Each row comes from the steps of one walk. Every step used is in the known rows, and no mark comes twice. Write the walk behind each row, first mark first.
Known rows:
D -> K -> W -> U -> J -> T: [ 1.00  0.69  0.23 -0.30 -0.15  0.68  3.68 -1.63 -0.26  4.71  0.75 -1.62
  1.21 -5.61  2.25  0.92 -1.53 -4.26 -2.89]
D -> K -> W -> U -> Y: [ 1.12  0.10  3.96 -0.04  0.34 -1.26  1.49 -1.19  1.41  2.04 -0.14 -2.28
  1.36 -2.30  2.51  0.65 -2.11 -0.23 -1.32]
D -> K: [ 1.00  0.06 -0.78 -0.11 -1.42 -2.53  0.23  0.04 -1.15  1.30 -0.41 -0.69
  0.43  0.05 -0.53 -0.58  0.08 -0.26 -1.15]
K -> J: [-0.33  0.36  1.92 -1.77  0.76  0.53 -1.43 -0.34  0.66  1.13 -0.16 -0.22
  0.20 -0.51  1.08  1.86 -0.26 -3.43  1.11]
K -> J -> W: [ 0.81  0.30  2.38 -1.23 -0.01  2.07 -4.11 -0.50 -0.64  1.46  1.86 -0.38
 -0.36  1.70  1.45  1.71 -0.53 -4.03  0.29]
D -> K -> J -> T -> Y: [-0.89  0.40  2.59 -3.16 -0.81  1.09  0.44 -1.40 -0.30  4.27 -1.70 -3.43
 -1.55 -3.83 -0.54  0.34 -0.72 -4.13 -0.97]
W -> U: [-0.01 -0.48  0.17  0.71  2.12  1.52  2.55 -0.69 -1.02  0.31  2.37 -0.62
 -0.03 -0.37  2.24 -0.91 -1.69 -0.05 -0.31]
K -> W -> U: [ 0.32 -0.36  1.58 -2.06  2.63  1.62  1.36 -1.06  2.23  0.75  0.25 -0.78
  0.07 -1.32  3.64  0.30 -1.87 -1.37 -0.32]
D -> K -> W -> U: [ 1.32 -0.39  0.70 -2.22  1.27 -0.87  1.48 -1.04  1.09  2.04 -0.26 -1.49
  0.38 -1.25  3.14 -0.23 -1.80 -1.71 -1.54]
W -> U -> Y -> J: [-0.66  0.62  3.16  3.09  0.48  0.23  0.49  0.16 -0.41  0.02  3.05 -1.31
  4.31 -2.68  2.11 -1.81 -2.01 -0.16  0.73]
T -> J -> W: [-0.24  0.67  1.19 -0.84 -0.23  0.02 -2.96 -0.49 -0.52  0.04  0.99 -1.65
 -1.15  1.75 -0.22  2.95  0.77 -0.58 -1.02]
T -> J: [-1.37  0.70  0.71 -1.49  0.50 -1.47 -0.41 -0.26  0.75 -0.16 -1.08 -1.34
 -0.56 -0.49 -0.59  2.90  1.00 -0.04 -0.08]
U -> Y: [-0.33  0.49  3.29  2.12 -0.99 -0.45  0.03 -0.25  0.26  0.00  0.05 -0.74
  0.99 -0.96 -0.62  0.84 -0.43  1.45  0.13]
W -> K: [ 0.59 -0.22  0.43  0.47 -1.12  0.70 -0.26 -0.62 -0.79  0.16 -1.09 -0.30
 -0.20 -1.64 -0.41 -1.02 -0.58  0.03  2.98]
T -> J -> K -> W: [ 1.14  0.59  2.71 -3.43 -0.45  0.37 -2.71 -1.07  3.36  2.47 -3.64 -1.61
 -1.18 -3.88  0.45  3.35  1.29 -1.07 -0.20]
W -> K -> J -> T -> Y: [-1.04  0.14  3.82 -2.61 -0.55  4.16 -0.12 -1.98  0.07  3.10 -2.27 -2.96
 -2.04 -5.38 -0.45 -0.12 -1.58 -3.94  3.27]
Y -> J -> K -> W -> U: [ 2.17  0.11  1.79 -0.93  0.41  2.57 -1.81 -0.43  1.98  2.58  0.26 -0.76
  2.78 -4.92  3.67 -2.22 -1.35 -2.69  0.46]
D -> K -> J: [ 0.64  0.34  1.06 -1.91 -0.68 -1.90 -1.35 -0.20 -0.42  2.49 -0.64 -0.93
  0.65 -0.51  0.52  1.27 -0.11 -3.75 -0.03]
U -> J -> T: [-0.30  1.08 -0.46  1.97 -1.34  1.52  2.15 -0.62 -1.43  2.69  0.98 -0.19
  0.76 -4.37 -0.95  1.10  0.28 -2.52 -1.44]
D -> K -> W -> U -> Y -> J -> T: [ 0.83  0.79  4.52  0.69 -0.48  0.06  0.20 -0.86  0.82  3.86  1.27 -2.35
  3.85 -7.30  2.60 -2.14 -2.63 -2.44 -0.62]
J -> K -> W -> U -> Y: [ 2.21  0.00  5.49  0.79  0.23  2.86  0.26 -1.83  2.06  3.01 -0.19 -1.49
  0.33 -4.59  2.63  0.25 -1.76  0.47 -0.10]

Which walk is each row?
[-0.26  0.61  0.56  0.81 -0.76  1.35 -1.35  0.44 -0.70  1.65  1.38 -0.11
  2.62 -5.00  0.10 -2.86 -0.50 -2.22  0.72]  Y -> J -> T
[ 1.33  0.06  0.45 -2.95 -0.98 -2.29 -1.03 -0.27  2.04  1.78 -2.58 -0.94
  0.38 -0.85  0.89  0.77 -0.03 -1.76 -1.24]  D -> K -> W
[ 0.41  0.27  3.21 -0.73 -0.35  3.31 -1.09 -1.49 -0.90  3.30 -0.53 -0.59
 -0.68 -5.94  0.36 -0.30 -1.50 -4.07  3.97]  W -> K -> J -> T
[-1.51 -0.03  1.58 -1.31 -0.22  2.99  1.74 -1.14  0.13  1.88 -0.97 -2.47
 -2.19 -3.24 -1.13 -0.88 -0.63 -0.29 -0.94]  J -> T -> Y
[ 0.85 -0.10  2.56 -0.46  2.10  3.52 -1.68 -1.21 -1.48  1.65  4.21 -1.04
 -0.33  1.30  3.51  0.82 -2.23 -4.07 -0.05]  K -> J -> W -> U
[ 1.77 -0.18  0.95  1.02 -1.94  2.13 -2.89 -0.75 -2.02  0.48  0.97 -0.51
 -0.64  0.56 -0.06 -1.13 -0.97 -0.51  2.12]  J -> W -> K
[ 1.10 -0.44  0.63  1.31  1.34  3.00 -0.18 -1.00 -2.21  0.61  4.41 -0.71
 -0.63  1.85  2.49 -0.94 -2.06 -0.54 -1.12]  J -> W -> U
[-0.79 -0.07  0.85 -0.16  0.45  3.00 -1.20 -0.26 -1.10  0.05  3.17 -3.17
  1.44  1.06  2.15 -2.57 -2.06 -2.06 -1.18]  T -> Y -> J -> W -> U
[ 2.11  0.51  1.73 -1.69 -1.71  1.02 -4.35  0.26  2.87  2.34 -2.07 -0.19
  2.76 -4.60  1.39 -1.26  0.38 -2.62  0.77]  Y -> J -> K -> W
[-0.73  0.39  0.74 -0.95 -1.71  1.52 -3.57  0.49 -0.19 -0.19  0.81 -2.66
  1.51  1.48  0.05 -1.63 -0.30 -2.09 -0.87]  T -> Y -> J -> W
[-0.26  0.28  1.45 -0.14  1.87  1.51 -0.50 -1.22 -1.49  0.36  3.25 -2.25
 -1.14  1.30  1.92  1.95 -0.91 -0.51 -1.28]  T -> J -> W -> U
[-1.84  0.53  0.37  0.79  0.61  3.90  5.77 -1.82 -1.39  2.70  1.51 -3.20
 -0.56 -4.24  0.49  0.37 -1.54 -2.37 -2.39]  W -> U -> J -> T -> Y
[ 1.43  0.33  0.51  1.24 -2.63  1.31 -4.94  0.41 -1.94  0.11  1.63 -0.48
  2.62 -0.66  0.39 -2.87 -0.90 -2.19  2.85]  Y -> J -> W -> K
[ 1.05  0.84  3.75  3.39 -3.65  0.85 -4.89  0.22 -1.58  0.23  1.70 -1.30
  3.61 -1.70 -0.15 -2.01 -1.25 -0.78  3.03]  U -> Y -> J -> W -> K
[ 0.38  0.50  1.58 -0.45 -1.36  0.69 -3.28 -1.00 -1.39  0.11 -0.14 -1.93
 -1.31  0.06 -0.61  1.85  0.09 -0.60  2.02]  T -> J -> W -> K
[-0.33  0.46  2.83 -1.16  0.75  2.73 -0.74 -0.99 -0.05  3.15  0.52 -0.33
 -0.55 -4.25  0.70  0.79 -0.79 -4.06  1.02]  K -> J -> T
[ 0.75  0.05  0.31  1.63  0.59  2.13 -2.10  0.21 -2.04  0.34  4.95 -0.88
  2.86  0.61  2.91 -2.74 -1.94 -2.16 -0.33]  Y -> J -> W -> U
[ 1.56  0.56  3.83  4.06 -1.10  1.95 -0.66 -0.30 -0.94  2.20  2.50 -1.27
  3.59 -5.05  1.60 -2.67 -1.52  0.28  0.82]  W -> U -> Y -> J -> K
[-0.62  1.12  3.84  2.94 -1.73  0.88 -1.34  0.20 -0.28  1.85  1.50 -0.87
  3.54 -6.02 -0.47 -2.06 -0.80 -0.78  0.84]  U -> Y -> J -> T
[ 0.19  0.32  0.97 -0.64 -2.42  1.74 -2.12  0.14  0.57  1.71 -1.69 -2.41
  1.39 -3.24 -0.73 -2.45  0.40 -1.04  0.06]  T -> Y -> J -> K
[-0.59  0.74  4.66  1.94  0.89  1.01 -0.45 -1.45 -1.17  0.39  3.40 -2.97
 -0.18  0.34  1.32  2.80 -1.39  0.87 -1.12]  T -> J -> W -> U -> Y
[-0.31  0.60 -0.24  2.71  0.82  3.02  4.57 -1.36 -2.35  2.95  3.36 -0.69
  0.76 -4.68  1.25  0.16 -1.45 -2.49 -1.57]  W -> U -> J -> T
[-1.66  0.33  3.49 -2.97  0.57  3.56  0.32 -1.45  0.86  2.90 -1.15 -2.72
 -1.86 -3.75  0.00  0.86 -0.95 -3.91  0.21]  K -> J -> T -> Y
